Each row was made from one small tree. The marks that hang from a mark follow it in brackets, in alphabetical order. Every link used is in the known rows. Write each row's tree.
Known rows:
temip(nasov(gunel(pubig)) seduk(nanuber vonu)): | -2.350 | -2.121 |  2.488 | -0.780 | -2.669 |  0.620 |  0.473 | -3.285 |  3.231 |  7.354 |  1.755 |  2.809 | -0.703 |  4.014 |  3.014 | -2.125 |  3.867 |  2.307 | -1.089 |  0.290 |  2.421 |
gunel(nasov pubig): |  3.987 | -1.566 | -7.839 | -0.599 | -3.057 |  0.455 |  1.598 |  0.629 |  1.175 |  0.640 |  1.930 |  3.048 | -0.543 | -0.808 |  0.248 | -2.598 | -5.840 |  3.219 | -4.627 | -1.165 |  0.607 |
nanuber(seduk): |  1.821 |  1.659 | -3.356 | -0.658 | -1.043 |  0.711 |  2.750 |  4.549 | -1.887 | -2.440 |  1.230 |  0.135 |  0.700 | -1.811 | -0.842 | -1.967 | -0.284 |  2.218 | -2.174 |  1.275 | -4.582 |
seduk(vonu): |  1.438 | -1.687 | -4.468 |  2.618 |  0.017 |  0.394 | -0.586 |  1.346 | -2.675 | -1.768 |  3.318 |  1.719 | -0.381 | -0.699 | -2.384 |  0.387 |  0.106 | -1.902 | -0.163 | -0.131 | -0.367 |
seduk(temip(nasov)): | -0.133 | -0.888 | -2.570 |  0.083 | -2.701 |  0.420 |  1.169 |  2.899 | -0.483 | -2.469 |  2.597 |  1.368 | -0.075 |  1.368 | -1.801 | -0.501 |  2.090 |  0.242 | -0.047 |  1.102 |  0.704 |
nanuber(nasov(gunel) seduk): |  2.044 |  4.823 |  0.145 |  0.377 |  1.079 | -0.688 |  2.616 |  3.574 | -4.132 | -0.536 |  2.421 | -1.018 |  1.801 | -2.698 |  0.793 |  1.159 | -4.635 |  2.196 | -3.284 |  2.368 | -2.841 |
vonu(lere seduk(nanuber temip)): | -1.598 | -0.684 |  0.268 | -0.805 |  2.902 |  1.908 | -1.512 | -0.035 |  0.900 | -2.345 | -4.213 | -1.335 | -0.056 | -1.304 |  0.646 | -0.548 | -0.132 | -1.931 |  2.614 | -1.759 | -1.995 |
pubig(gunel(nasov)): |  4.094 |  1.267 | -6.203 |  2.432 | -2.501 |  2.152 |  1.658 |  1.417 |  3.134 |  0.458 |  1.750 |  2.122 | -1.212 | -1.650 |  1.413 | -1.432 | -4.115 | -0.016 | -1.767 |  0.775 | -3.217 |
lere(vonu): |  3.044 | -1.186 | -3.147 | -1.083 | -4.063 | -1.310 |  1.603 |  1.399 | -2.020 | -3.920 |  2.516 |  0.795 | -3.638 |  0.464 | -4.650 |  1.458 |  1.102 | -0.856 | -1.428 |  0.091 | -1.836 |
seduk(nanuber temip): | -2.874 | -0.658 | -0.592 | -0.767 |  0.761 |  1.574 |  0.839 |  1.221 | -3.211 | -1.657 |  1.805 |  1.658 |  0.287 |  0.047 | -4.338 | -0.647 |  0.886 | -0.816 |  0.866 |  0.671 | -2.199 |
nasov(gunel(pubig)): |  0.918 |  2.071 | -2.664 | -0.098 | -1.527 |  0.739 |  3.021 |  3.848 |  0.064 |  1.024 |  4.675 |  2.289 | -2.574 |  1.586 | -1.651 |  1.176 | -4.635 |  2.310 | -5.433 |  1.425 | -1.130 |
vonu(lere seduk(nanuber(nasov))): | -0.078 | -1.738 | -0.458 | -0.543 |  4.108 |  1.279 | -0.314 | -1.825 | -0.412 | -2.717 | -3.015 | -2.263 | -0.165 | -3.720 |  5.678 |  1.882 | -4.098 |  0.612 |  0.536 | -4.082 | -0.763 |
nanuber(seduk(temip(nasov(gunel(pubig))) vonu(lere))): |  1.044 |  2.217 |  3.319 |  0.655 | -1.048 | -2.813 | -1.577 |  0.870 |  4.105 |  3.648 | -0.858 | -2.216 |  2.830 |  1.103 | -0.253 | -1.632 |  1.891 |  0.810 |  0.410 |  1.947 |  3.182 |
temip(nasov): |  0.481 | -1.768 | -4.235 | -0.507 | -2.969 |  0.893 |  3.866 |  3.202 |  0.926 | -2.193 |  3.515 |  1.478 | -1.325 |  0.909 |  2.026 |  0.041 |  0.810 |  1.970 | -2.619 | -0.823 |  0.139 |
vonu(lere seduk): |  2.031 | -0.759 | -3.940 |  0.209 |  1.322 |  1.536 | -0.233 |  2.917 |  1.484 | -3.843 | -2.042 | -1.178 | -2.080 | -1.783 |  3.570 |  0.840 | -2.852 | -0.612 | -1.117 | -2.061 | -2.289 |
temip(seduk(nanuber(nasov(gunel(pubig))) vonu)): | -1.328 | -0.815 |  2.383 |  1.156 |  0.758 | -0.524 | -2.305 | -4.721 | -2.282 |  6.358 |  2.090 |  1.858 | -0.104 |  1.041 |  0.815 |  0.435 | -1.194 |  1.421 | -0.744 |  0.246 |  2.305 |
nanuber(nasov(gunel) seduk(temip vonu(lere))): |  1.306 |  4.336 |  3.597 |  2.549 |  3.654 | -3.475 | -4.132 |  0.370 | -3.422 |  0.781 | -0.695 | -3.877 |  4.181 | -3.341 | -1.512 |  1.103 | -2.093 | -2.262 |  2.384 |  2.618 |  1.516 |
temip(seduk(nanuber vonu)): | -2.033 | -3.369 | -0.557 |  0.097 | -0.521 |  1.305 | -2.274 | -2.585 | -2.251 |  2.980 |  1.166 |  2.255 | -0.626 |  0.191 |  0.236 | -2.211 |  4.226 | -1.200 |  1.851 | -0.156 | -1.064 |
seduk(temip(nasov) vonu(lere)): | -0.153 | -2.773 | -0.472 |  1.459 | -0.306 | -1.407 | -3.045 |  0.470 |  1.782 | -0.922 |  0.497 | -1.160 |  0.922 |  0.096 | -0.459 |  0.259 |  2.976 | -3.144 |  3.018 | -0.754 |  4.018 |

Which tree is each row?
|  0.365 | -2.873 | -1.738 |  0.920 | -0.376 |  0.058 | -4.375 | -0.069 |  0.079 |  1.718 |  0.534 |  0.007 | -1.742 | -0.556 |  2.111 | -0.712 |  1.949 | -2.590 |  1.127 | -0.613 |  1.124 | => temip(seduk(vonu(lere)))
| -1.319 | -3.341 | -0.067 |  0.032 |  2.269 |  0.523 | -0.625 | -1.485 |  0.509 |  0.172 |  0.994 | -0.944 |  0.455 | -2.166 |  1.686 |  0.574 |  0.308 | -1.992 |  1.450 | -2.699 |  0.511 | => seduk(nanuber vonu(lere))
|  0.591 | -0.613 |  0.657 | -1.413 | -1.254 | -0.489 | -0.493 | -2.478 | -1.894 | -3.814 | -3.254 | -0.124 | -1.580 |  0.765 | -5.452 | -0.254 |  3.692 | -2.204 |  3.019 | -0.037 | -2.694 | => lere(vonu(seduk(nanuber temip)))
| -1.748 |  0.836 |  1.821 | -1.193 | -0.539 |  1.284 |  2.335 | -0.466 |  3.421 |  1.782 | -1.808 |  1.394 | -0.069 |  3.177 |  0.457 | -0.800 |  0.697 |  2.489 | -0.911 |  0.061 |  0.468 | => vonu(seduk(nanuber temip(nasov(gunel(pubig)))))
|  0.174 |  2.668 |  3.893 |  0.868 | -0.086 | -2.530 | -1.437 |  1.942 |  2.313 |  1.918 | -0.839 | -3.290 |  3.482 | -0.501 |  0.983 | -1.473 |  3.297 | -1.485 |  2.003 |  2.491 |  1.689 | => nanuber(seduk(temip(nasov(gunel)) vonu(lere)))
|  3.192 |  0.366 | -2.407 |  0.242 | -2.318 | -1.553 | -1.857 |  0.192 | -2.236 | -5.496 | -2.516 | -0.155 | -2.382 |  0.972 | -6.722 |  0.328 |  2.589 | -2.824 |  1.847 |  1.225 | -1.764 | => lere(vonu(seduk(temip)))
|  0.432 |  0.695 |  3.652 | -2.453 | -3.781 | -1.447 |  1.697 | -3.203 |  3.549 |  0.796 | -2.601 |  0.518 | -1.901 |  4.305 | -2.805 |  0.202 |  3.646 |  1.293 |  0.144 |  0.723 |  1.062 | => lere(vonu(seduk(nanuber temip(nasov(gunel(pubig))))))
| -3.177 |  0.695 |  4.137 | -1.707 |  1.474 |  0.986 |  1.032 |  0.529 |  4.271 |  0.615 | -2.770 | -1.706 |  0.250 |  0.318 |  4.696 |  0.123 |  1.120 | -0.524 |  1.336 | -0.223 | -0.012 | => vonu(lere seduk(nanuber temip(nasov(gunel))))
| -0.928 | -0.501 |  0.963 |  0.216 |  4.877 |  0.309 | -2.674 | -2.074 | -2.050 | -2.863 | -4.107 | -2.426 |  1.225 | -2.940 |  1.290 |  1.321 | -2.734 | -1.226 |  2.585 | -2.546 |  0.100 | => vonu(lere seduk(nanuber(nasov) temip))
| -2.889 | -1.808 |  0.263 | -1.557 | -1.248 |  1.300 |  2.255 |  0.746 | -0.069 | -0.785 |  1.713 |  1.197 |  0.696 |  1.175 | -0.592 | -1.166 |  3.351 |  0.502 |  1.001 | -0.305 |  0.143 | => seduk(nanuber temip(nasov))
| -0.827 |  1.115 |  4.376 | -2.137 | -2.656 | -1.241 |  1.716 | -2.048 |  1.677 | -1.163 | -2.642 | -0.356 | -1.304 |  2.582 | -1.633 |  0.483 |  4.893 | -0.914 |  1.671 |  1.296 | -0.419 | => lere(vonu(seduk(nanuber temip(nasov(gunel)))))
| -0.622 |  2.570 |  1.815 |  0.550 |  2.928 |  0.192 | -0.427 | -1.960 | -2.538 |  0.664 | -1.585 |  0.772 |  0.639 |  0.411 | -1.739 |  1.315 | -4.600 |  1.598 | -0.704 |  0.413 |  0.322 | => vonu(seduk(nanuber(nasov(gunel(pubig))) temip))
|  0.581 |  2.722 |  4.170 | -0.213 |  0.789 | -2.311 | -0.952 | -3.692 | -4.022 | -1.986 | -2.766 | -1.360 | -0.447 | -0.262 | -4.067 |  2.849 | -0.550 | -1.938 |  1.988 |  1.174 | -0.680 | => lere(vonu(seduk(nanuber(nasov(gunel)) temip)))
| -1.894 |  0.514 |  3.313 | -1.831 |  0.621 |  0.715 |  0.917 | -0.647 |  6.075 |  1.860 | -3.235 | -0.712 | -0.314 |  1.999 |  3.370 | -0.045 | -0.323 |  1.439 | -0.027 | -1.036 |  1.735 | => vonu(lere seduk(nanuber temip(nasov(gunel(pubig)))))
|  0.060 | -4.438 | -1.129 |  0.252 | -2.342 | -0.261 | -3.011 | -0.714 |  3.108 |  2.384 |  0.322 | -0.083 | -1.102 |  0.846 |  5.435 | -1.319 |  4.667 | -1.164 |  1.198 | -1.398 |  3.386 | => temip(nasov seduk(vonu(lere)))
| -0.664 | -1.814 | -1.206 | -1.504 |  2.440 |  2.485 |  0.940 |  0.438 |  2.387 | -2.348 | -2.987 | -1.184 | -1.241 | -2.227 |  4.825 | -0.171 | -1.449 |  0.054 |  0.175 | -3.315 | -2.921 | => vonu(lere seduk(nanuber))
| -1.450 | -3.909 |  1.805 |  0.355 |  2.536 | -0.379 | -4.598 | -4.806 | -1.983 |  2.882 | -0.387 | -0.862 |  0.540 | -2.643 |  4.200 |  0.327 |  0.463 | -1.444 |  2.543 | -2.792 |  2.390 | => temip(seduk(nanuber(nasov) vonu(lere)))
|  0.904 |  1.941 | -0.784 |  0.377 | -1.914 |  0.690 |  0.872 |  2.208 |  2.855 |  0.424 | -0.702 |  1.533 | -1.283 |  3.768 | -0.665 | -0.275 | -0.544 |  2.071 | -2.064 |  1.461 |  0.923 | => vonu(seduk(temip(nasov(gunel(pubig)))))
|  0.710 |  0.458 | -1.812 | -0.867 | -3.466 |  0.381 |  4.541 |  3.259 |  3.103 |  1.479 |  4.415 |  2.109 | -2.140 |  3.055 |  1.796 |  1.113 | -2.271 |  3.733 | -5.446 |  0.592 |  1.310 | => temip(nasov(gunel(pubig)))
|  3.079 |  2.658 |  1.574 |  1.505 |  2.123 | -3.217 | -1.815 | -0.194 | -0.094 |  2.856 |  0.533 | -2.808 |  2.590 | -2.435 |  1.531 |  1.271 | -4.611 |  1.329 | -1.780 |  0.187 |  2.297 | => nanuber(nasov(gunel(pubig)) seduk(vonu(lere)))
| -1.587 |  0.470 |  4.316 |  1.619 |  3.883 | -2.038 | -3.282 | -3.709 | -1.260 |  3.600 |  0.571 | -1.369 |  2.237 | -1.116 | -1.897 |  2.688 | -3.432 | -1.590 |  1.408 | -0.534 |  4.592 | => seduk(nanuber(nasov(gunel(pubig))) temip vonu(lere))
| -1.409 | -0.293 | -1.203 | -0.034 |  1.663 |  2.401 | -0.201 |  0.146 | -1.854 | -2.799 | -2.463 |  0.822 |  0.218 |  0.007 | -2.401 | -1.199 |  0.910 | -1.170 |  1.818 | -0.267 | -3.373 | => vonu(seduk(nanuber temip))
| -2.572 |  1.513 |  2.654 | -0.904 |  0.210 |  1.755 |  2.638 |  0.318 |  1.486 |  0.117 | -1.795 |  0.503 |  0.585 |  1.694 |  1.503 | -0.438 |  1.926 |  0.228 |  0.692 |  0.991 | -1.390 | => vonu(seduk(nanuber temip(nasov(gunel))))
|  0.647 |  1.298 | -1.054 | -0.662 | -2.596 | -0.527 |  1.984 |  3.969 | -0.309 | -1.881 |  0.073 | -0.461 |  2.170 |  0.390 | -1.649 | -3.051 |  3.813 |  1.683 |  0.260 |  1.817 | -1.464 | => nanuber(seduk(temip(nasov)))
| -2.122 | -1.855 | -0.160 |  1.468 |  1.663 |  0.497 | -1.603 | -1.463 | -3.625 | -0.424 |  1.177 |  1.375 |  1.602 | -0.150 | -5.274 | -0.773 |  2.970 | -3.134 |  3.567 |  0.226 | -0.104 | => seduk(nanuber temip vonu)
|  2.912 |  4.208 | -0.533 |  0.370 |  0.182 | -1.198 |  2.691 |  2.304 | -2.385 |  1.194 |  2.274 | -0.164 |  1.219 | -1.310 | -0.486 |  0.644 | -5.926 |  4.521 | -4.720 |  1.662 | -0.984 | => nanuber(nasov(gunel(pubig)) seduk)
| -1.481 |  0.531 |  2.070 |  1.814 |  3.092 | -0.347 |  0.276 | -2.294 | -4.414 |  1.648 |  3.260 |  0.325 |  1.367 | -2.028 |  0.131 |  3.030 | -2.961 | -0.950 |  0.306 | -0.173 |  0.780 | => seduk(nanuber(nasov(gunel)) vonu)
